Each row was made from one small tree. The marks that hang from a mark follow it in brackets, in the order of their numbers. Every link used is in the known rows. Write each row's tree.
Known rows:
J_468{J_903}: [ 0.243 -0.347 -0.710  0.152  0.022 -4.222 -2.184 -0.884  2.617  0.225
 -0.157  0.500  1.150  1.215 -0.885  1.011  3.056]
J_959{J_468}: [ 1.808 -0.527 -0.821 -0.787 -1.389 -2.380 -1.993 -0.269  3.198  0.463
 -1.547  0.626  0.489  1.469 -0.600  2.559  1.662]
J_665{J_569 J_757}: [ 4.108 -1.922 -1.929  1.186  3.781 -1.500 -0.724  0.542  4.493 -1.948
 -0.122 -0.929  3.674  3.370 -0.557  1.934  3.389]
J_468{J_633{J_315 J_665} J_903}: [-1.748  1.755 -1.553 -0.235  0.672 -4.646 -2.836  0.254  3.321 -0.240
  0.661  0.677  0.994  1.439  0.463 -0.756  2.771]
J_468{J_633{J_315 J_665{J_757}} J_903}: [-0.246  2.094 -0.973 -0.029  2.494 -3.339 -2.758  0.411  4.594 -0.361
  1.015 -1.120  1.338  1.833 -0.052 -1.290  3.234]
J_633{J_315 J_468 J_665}: [ 2.634  0.682 -3.844 -1.735  0.658 -2.398 -1.671 -0.454  2.191 -4.512
 -0.900  0.680  3.052  1.317  2.980  0.736 -0.086]
J_829{J_959}: [ 2.547 -1.190 -1.716 -0.501  0.501 -3.396 -2.898 -0.625  1.697 -0.014
  0.201  1.712  2.120  0.696 -1.504  1.225  3.904]
J_633{J_468{J_903}}: [ 1.250  0.178 -1.579  0.154  1.167 -3.934 -1.105 -1.717  2.834 -0.637
 -1.807  0.501  1.701  2.251 -1.115  0.711  1.439]
J_829{J_959{J_468{J_633{J_665}}}}: [ 0.709  0.222 -0.261 -0.352 -1.154 -2.608 -3.793 -0.487  3.556  2.407
 -0.106  1.575 -0.297  0.800 -2.374  1.091  2.262]
J_959{J_468{J_633{J_315} J_903} J_829}: [-1.308  2.430 -1.573  0.274  0.437 -3.011 -1.590  0.297  4.509  4.343
 -1.854 -2.471  0.746  3.807 -3.496  0.340  3.287]
J_633{J_315 J_665{J_569 J_757}}: [ 3.491 -0.872 -3.235 -0.344  3.399 -0.830 -1.545  1.021  4.678 -3.949
  1.093 -1.356  4.376  2.149  2.466  0.891  2.072]
J_633{J_315 J_468 J_665{J_569 J_757}}: [ 4.216 -0.359 -4.018 -0.390  4.455 -0.821 -0.626  0.194  4.996 -4.639
 -0.469 -1.567  4.762  3.111  2.138  0.562  0.547]
J_757{J_665}: [ 1.681 -0.597 -0.904 -0.842 -1.233 -2.566 -1.242  0.876  2.101 -3.065
  0.372  2.138  1.333  0.953  2.241  0.695  0.158]
J_959{J_829}: [ 2.484 -0.500 -2.011  0.243 -1.294 -2.214 -1.465 -0.328  1.000 -0.068
 -0.942 -0.825  2.068  2.760 -0.571  2.771  3.046]
J_903{J_468{J_633}}: [ 1.083  0.324 -2.865  2.303 -0.039 -3.956 -1.942 -0.947  3.374 -0.101
 -1.054  0.975  2.147  3.757 -1.554  1.690  3.956]
J_633{J_315 J_468{J_903} J_665}: [ 0.845  1.217 -2.757 -1.243  1.189 -3.198 -1.959 -0.947  3.224 -2.749
 -0.778 -0.232  2.523  1.072  1.788 -0.294  0.171]
J_665{J_757}: [ 4.251 -0.724 -1.292 -0.142  1.641 -1.721 -1.770 -0.131  3.042 -1.994
 -0.077 -0.693  2.086  1.968 -0.160  1.424  3.154]
J_959{J_468{J_633 J_903} J_829}: [-1.101  1.516 -0.040  0.928 -0.959 -2.909 -1.707 -0.444  4.044  5.143
 -1.870 -1.952 -0.330  3.588 -4.099  1.418  2.905]

Write each row's tree:
[ 1.134  1.159 -3.405 -1.047  2.820 -4.105 -0.844 -0.639  3.499 -1.651
 -1.679 -0.358  3.183  2.412 -0.105 -0.574  2.065] | J_633{J_315 J_468{J_903}}
[ 0.731 -0.075 -3.540 -0.058  3.019 -3.005 -0.878 -0.510  4.769 -2.474
 -0.563 -0.361  3.866  2.452  1.355  0.097  0.344] | J_633{J_315 J_468{J_903} J_665{J_569}}
[ 2.844 -1.724 -2.680  0.427  0.686 -2.111 -1.080 -1.082  3.157 -3.335
 -0.879  1.322  3.026  2.502  1.630  2.355 -0.673] | J_633{J_468 J_665{J_569}}
[ 2.005  0.423 -3.973  2.402  3.095 -1.988 -1.545  0.030  5.876 -1.960
  0.227 -1.250  4.129  4.136 -0.030  0.600  3.560] | J_903{J_468{J_633{J_315 J_665{J_569 J_757}}}}
[ 1.665  1.974 -1.616 -0.309  0.037 -0.328 -1.969  0.682  4.373  1.400
 -0.947 -3.235  1.113  3.438 -1.154  1.045  2.017] | J_959{J_468{J_633{J_315 J_665{J_757}}} J_829}
[ 0.909  1.089 -4.301  1.588  1.476 -4.035 -1.479  0.003  3.692 -1.056
 -1.018  0.391  3.328  3.816 -0.786  0.687  4.575] | J_903{J_468{J_633{J_315}}}
[-0.235  0.927 -1.760  1.189  4.203 -3.144 -1.858  0.846  5.932 -0.286
  1.060 -1.283  2.665  3.060 -0.467 -0.972  3.223] | J_468{J_633{J_315 J_665{J_569 J_757}} J_903}
[ 0.205  0.170 -3.278  0.536  1.805 -3.549 -1.670  1.199  3.585 -2.124
  0.747  1.612  3.002  3.134  1.398  0.787  2.594] | J_468{J_633{J_315 J_665{J_569}}}
[ 1.793  0.332 -2.867  0.776  3.633 -2.396 -1.614  1.509  4.810 -2.462
  0.926 -0.239  3.298  3.490  0.895  0.258  2.926] | J_468{J_633{J_315 J_665{J_569 J_757}}}
[-1.011  0.638  0.417  0.107 -0.681 -3.321 -4.035 -0.941  4.460  4.135
  0.078  0.705 -0.707  0.438 -3.441  0.202  2.543] | J_829{J_959{J_468{J_633{J_665} J_903}}}
[ 0.243  0.459 -0.048  0.153 -1.492 -1.847 -1.903 -0.872  3.763  3.955
 -1.991 -2.655  0.393  2.428 -2.965  2.051  2.156] | J_959{J_468{J_903} J_829}
[-1.047  1.478 -0.929 -0.746  0.613 -3.304 -3.780 -0.259  4.943  3.306
  0.181  0.232  0.313  0.530 -2.732 -0.705  2.949] | J_829{J_959{J_468{J_633{J_315 J_665} J_903}}}
[-0.042 -0.100 -0.172  2.027  2.512 -2.953 -2.148 -0.124  5.276  0.725
  1.075 -0.586  1.205  2.905 -1.324  0.241  2.666] | J_468{J_633{J_665{J_569 J_757}} J_903}
[ 0.771  1.060 -3.800  1.162 -0.034 -3.139 -2.410 -0.450  3.653 -1.818
 -0.142  0.483  2.781  2.846  0.666  0.808  3.020] | J_903{J_468{J_633{J_315 J_665}}}
[-1.555  1.780 -2.009  0.176  2.380 -5.437 -1.899  0.593  3.461  0.691
 -0.159  0.647  1.584  2.766 -1.363 -0.809  4.415] | J_468{J_633{J_315} J_903}
[ 2.601  1.476 -2.353 -1.120  3.098 -1.735 -1.870 -0.676  4.646 -2.934
 -0.446 -2.293  2.868  1.388  1.275 -0.923  0.716] | J_633{J_315 J_468{J_903} J_665{J_757}}
[-1.594  0.780  0.005  0.830 -0.890 -4.333 -3.082 -0.622  2.740  0.702
  0.731  1.454 -0.315  1.264 -0.447  0.300  2.166] | J_468{J_633{J_665} J_903}
